What can hang from each mark
gepu: kodim zutu
nimig: kodim zutu
zutu: nimig vosipu
nipe: kodim
fabom: kodim zutu
gumuz: kodim zutu
vosipu: kodim
kodim: fabom gumuz nipe vosipu

Each row was made from one small tree. The marks that hang from a mark follow it in brackets, in alphabetical order. Every link used is in the known rows. Write each row's tree.
Known rows
nimig(kodim(fabom gumuz nipe vosipu) zutu): [ 28.5  18.8  13.0   7.7 -17.6  -0.4   4.9  -3.3  -5.1  -3.6 -49.3   0.7
  -9.6  13.2 -37.6  -1.9  -2.6 -11.2 -42.9  42.9  -3.9  31.7 -28.4]
gumuz(kodim(fabom nipe vosipu) zutu(nimig)): [-10.0  33.7 -29.3  -7.4 -21.5   9.4  18.4  18.5   2.1  -3.5  15.0 -21.2
  12.6  -6.8 -31.7 -14.8  -4.4   3.1  10.6  28.3 -31.0  21.9  -9.2]
zutu(vosipu): [ -8.7 -20.8   0.0  -5.4   2.8 -19.9 -19.8 -20.8   2.6  13.3  15.2  13.2
   6.9 -24.1  45.7  -3.9  24.3  15.6  24.6 -16.5  13.6 -41.1   5.0]
gumuz(kodim): [  0.7 -11.1   6.6  14.2  -3.5 -14.6 -16.2   0.5   5.2  24.3  -2.3   6.5
  25.5 -21.9  28.9  -5.1  -1.7  -1.6  29.9 -11.0   1.4 -26.5  13.7]
fabom(zutu(nimig vosipu)): [-13.8 -30.2 -27.4 -27.7  -4.0 -19.7 -18.2 -16.0  -7.5 -10.1  32.5  15.0
  15.2 -10.8  62.8   9.4  20.1   7.2  29.1 -27.5  27.3 -34.8  23.2]
gepu(zutu): [ -3.1 -12.0   6.4   1.5  -1.7  -9.3 -29.6 -24.2  12.1   4.5 -17.7  16.2
  25.5 -13.1  60.8   8.5  14.3 -36.7  29.2  -5.5  -1.7 -36.0  18.5]
gepu(zutu(nimig(kodim(fabom nipe)))): [-11.7  16.8 -23.9  15.8  -9.2  10.9   1.3 -13.5  -3.5 -10.8   3.2  12.1
  -5.8  14.7  13.6  25.0  12.0 -36.9 -11.4   6.0  22.6 -13.6  -0.8]
nipe(kodim(fabom)): [ -8.7 -15.8  17.1   2.2  10.8   0.6 -14.0 -12.6   9.4  30.3   0.6  -0.2
   3.8  -9.1   2.6  -6.9  16.1   1.3  -8.5 -22.3   0.6  -9.8  12.5]
nimig(kodim(fabom gumuz vosipu)): [ 14.2  -1.1  17.0  16.7  -4.2  -5.8  11.1  -2.2  -3.4  18.2 -31.1   4.3
 -10.0   6.5 -11.1 -16.8 -14.1   1.7 -21.9  25.2  -6.2  17.5 -16.8]
gepu(zutu(nimig(kodim(fabom gumuz nipe vosipu)))): [  4.8  26.0 -18.1   5.7 -11.0  18.0  20.2   4.8  -6.5 -15.1 -12.6   4.1
 -11.0  25.8 -18.9  -2.2  -3.6 -26.0 -37.1  31.0  -4.1  22.9 -18.5]
fabom(kodim zutu): [ 26.3 -38.8  14.3  -6.0 -24.9 -24.6 -47.5  -7.7   0.0  12.1  -0.3  18.9
  17.7 -17.8  57.5 -10.6  -4.6   9.4  11.2 -22.0  -4.4 -13.9  54.6]
vosipu(kodim(gumuz)): [  0.5 -20.8  30.0  12.3  23.5 -11.5 -15.2   2.2   4.4  18.1 -24.0  -5.5
   3.0 -14.3  19.4   4.7 -22.9   3.3  15.2 -15.2   7.3 -12.6  -1.5]
kodim(fabom gumuz nipe): [-15.5  15.4  23.9   8.6  -1.7  14.0  -0.4  -0.5  11.8   2.9  -3.1  -9.6
 -16.3   6.1 -36.8 -27.6   3.7  -0.5 -20.0  16.9  -3.9  14.6 -10.2]
nipe(kodim(fabom(zutu(nimig vosipu)) gumuz)): [ -1.4 -22.5 -12.7 -31.6  18.4  -1.8   9.7   2.7  -5.0 -11.2  31.6   2.2
  -4.8   8.3  -3.9  -7.6  15.6  20.4 -17.3 -37.4  18.4   3.1  13.9]
gepu(kodim(fabom gumuz(zutu) nipe vosipu)): [ 21.8  29.7  18.5  19.4 -15.9  15.4  16.8  10.5   4.3  -0.4 -12.5  -4.0
  -3.6  12.4 -49.3 -10.4  -1.6   1.3  -1.5  36.8 -50.6  29.1 -10.1]
kodim(fabom(zutu) nipe vosipu): [  5.8   8.7  10.4 -13.5 -35.9   9.0 -22.0 -10.0   9.7   3.0  -0.9  -5.6
   2.3   7.8  -9.2 -29.3  16.0  10.4 -14.3  36.8 -33.3  25.1  11.8]
vosipu(kodim(fabom gumuz(zutu(nimig)) nipe)): [-20.6  18.9  -1.2  -0.8  16.6  13.3  14.5  15.5   3.6 -14.4  -0.1 -28.5
  -9.2  -3.5 -31.7  11.1 -25.8  -3.2   9.5   3.8  -0.3  18.7 -15.2]
kodim(fabom gumuz(zutu(nimig)) nipe vosipu): [-20.8  26.9 -12.7 -17.4  -9.0  15.9  23.5  12.4   2.8 -16.2  -1.2 -23.9
  -2.2   5.8 -37.5 -20.9 -10.9  -5.9  -6.3  35.0 -26.9  36.8 -19.7]
zutu(nimig vosipu(kodim)): [-23.5 -23.5 -19.6  -5.8  24.2 -12.0  -9.4  -7.4  -7.1  11.7  28.0   4.0
  -2.4 -21.5  45.6  23.8   2.9  16.9  29.4 -38.3  30.8 -42.0  -0.8]
nipe(kodim(fabom gumuz vosipu)): [  5.3  -8.9  23.0  -7.4   9.7   7.2   4.5   5.6   5.2  25.6 -14.4  -9.8
  -2.1   4.5 -31.0 -33.4  -1.4  13.1 -36.2   2.4 -27.0  26.0  -4.6]

Which tree is each row?
[  0.2  23.1 -19.8  16.9   4.5  29.3  26.1  -0.4  -2.1 -26.4  32.1  21.9
 -22.4  29.9 -27.6  10.3  27.9 -13.8  -7.3  -8.9  -2.4 -15.6  -7.2]
gepu(kodim(fabom gumuz nipe) zutu(nimig vosipu))
[ -3.0  24.4 -18.0   9.2   3.7  14.0  34.0  11.3  -5.6 -24.2  34.9   5.6
 -16.9   8.9 -36.3  12.5  10.7   6.7  12.5  -3.8  -3.5  -2.8 -12.2]
gepu(kodim(fabom gumuz(zutu(nimig vosipu)) nipe))
[  1.4 -29.7 -17.6  -0.7  -8.6 -25.9 -18.7 -11.2 -12.4   1.6  -3.5  20.3
  22.3  -5.4  71.4  33.1  -6.5 -18.4  19.9 -19.2  41.7 -23.9  26.5]
fabom(zutu(nimig(kodim)))
[ -4.3 -13.8  26.4   1.2  20.9   3.2   2.0   0.5   7.7  21.3  -8.8  -3.8
  -2.9   0.3 -19.2 -19.3   1.5   3.6 -23.5 -18.7  -0.8   8.8   3.8]
nipe(kodim(fabom gumuz))
[  4.8   0.7  -7.6   9.0   0.3  -1.2  19.7  12.3  -6.9  -2.7 -10.0  10.4
  22.2   1.0  14.6  15.8 -20.0 -19.6  31.4   2.2 -25.7   0.5   0.4]
gepu(kodim(gumuz(zutu(nimig)) vosipu))
[-13.6 -17.9 -25.3 -16.9  21.3 -23.5  -4.7  -4.1  -7.6  -2.9  19.1  -7.4
  10.0 -35.0  51.3  36.0  -4.2  13.8  52.5 -30.2  18.0 -37.4  -0.5]
gumuz(zutu(nimig vosipu(kodim)))
[ 27.0  11.8   3.5   4.7  -2.6 -10.2   7.1  -9.4  -8.5 -16.2 -17.8   7.9
 -21.8   4.2 -27.0  11.3  17.3   6.0 -31.2  13.7  27.7  -0.1 -28.7]
nimig(kodim(fabom gumuz nipe) zutu(vosipu))
[ -3.5   5.7 -17.3  10.3  16.8   0.9  33.4   3.4  -5.6 -19.9  23.4  12.3
  -9.1   5.0 -11.6  18.6   4.8  -3.2  33.1 -18.9   0.2 -17.9  -5.1]
gepu(kodim(fabom gumuz(zutu(nimig vosipu))))
[ 10.2 -16.9  30.3   2.0  11.4  -5.6 -14.9  -3.3   8.1   0.3 -19.5  -7.5
  -4.7   3.3  -2.8  -1.6 -19.6   5.3   9.6  -6.8  -2.1   7.8  12.5]
vosipu(kodim(fabom(zutu) gumuz))
[ 21.6  15.9   2.6  -5.7 -40.6   6.9 -12.6   7.4   7.3   6.2   3.6  -6.9
   9.2   5.9 -26.3 -33.6   7.8  21.4  -9.9  33.0 -36.8  27.6  12.4]
gumuz(kodim(fabom(zutu) nipe vosipu))
[ -3.4  20.6 -14.0  14.2   0.7  14.3  17.5   0.4  -4.0 -19.7  -6.8   7.8
 -11.9  23.3  -9.8  12.4  -1.5 -35.4 -24.1   8.1  21.2   3.4 -10.6]
gepu(zutu(nimig(kodim(fabom gumuz nipe))))
[-11.3   3.1   4.1  -6.1   6.4  14.8  -1.1   8.3   1.4 -15.0   7.2 -17.2
 -12.7  15.6 -24.9   2.5 -18.8   3.6 -10.1  -3.8   7.5  21.3   4.1]
vosipu(kodim(fabom(zutu(nimig)) gumuz nipe))
[ -6.9  11.5  31.1  15.4  10.9  13.2  -3.2   4.3   8.5  11.0  -9.0 -18.3
 -24.4   2.6 -42.0  -9.9 -12.0  14.3 -15.8   7.3  -4.1  14.4 -13.9]
vosipu(kodim(fabom gumuz nipe))
[ 14.8 -20.6  18.5 -15.4  18.0 -21.5  -7.7   9.5   4.1  10.5 -21.1  -9.4
  29.0 -24.0  21.1   2.4  -7.8   0.0  10.9 -19.8  -6.9   0.8  11.7]
nipe(kodim(gumuz(zutu)))
[ -7.2   3.0 -20.6   4.4 -19.3  -2.3  -1.8   0.2 -12.6  16.6   0.5   6.2
   5.2  -0.4  24.8   8.7  -2.7  -0.2 -18.5  17.2  14.8   0.6 -11.1]
zutu(nimig(kodim(nipe vosipu)))
[  4.1 -12.7 -10.5 -23.7   7.0  -5.3  -7.3  11.3 -10.0 -19.1  26.3  -5.8
  -7.6   0.4  10.8   9.8  -4.1  30.0   0.2 -21.2  21.4  -1.8   4.2]
fabom(zutu(nimig vosipu(kodim(gumuz nipe))))
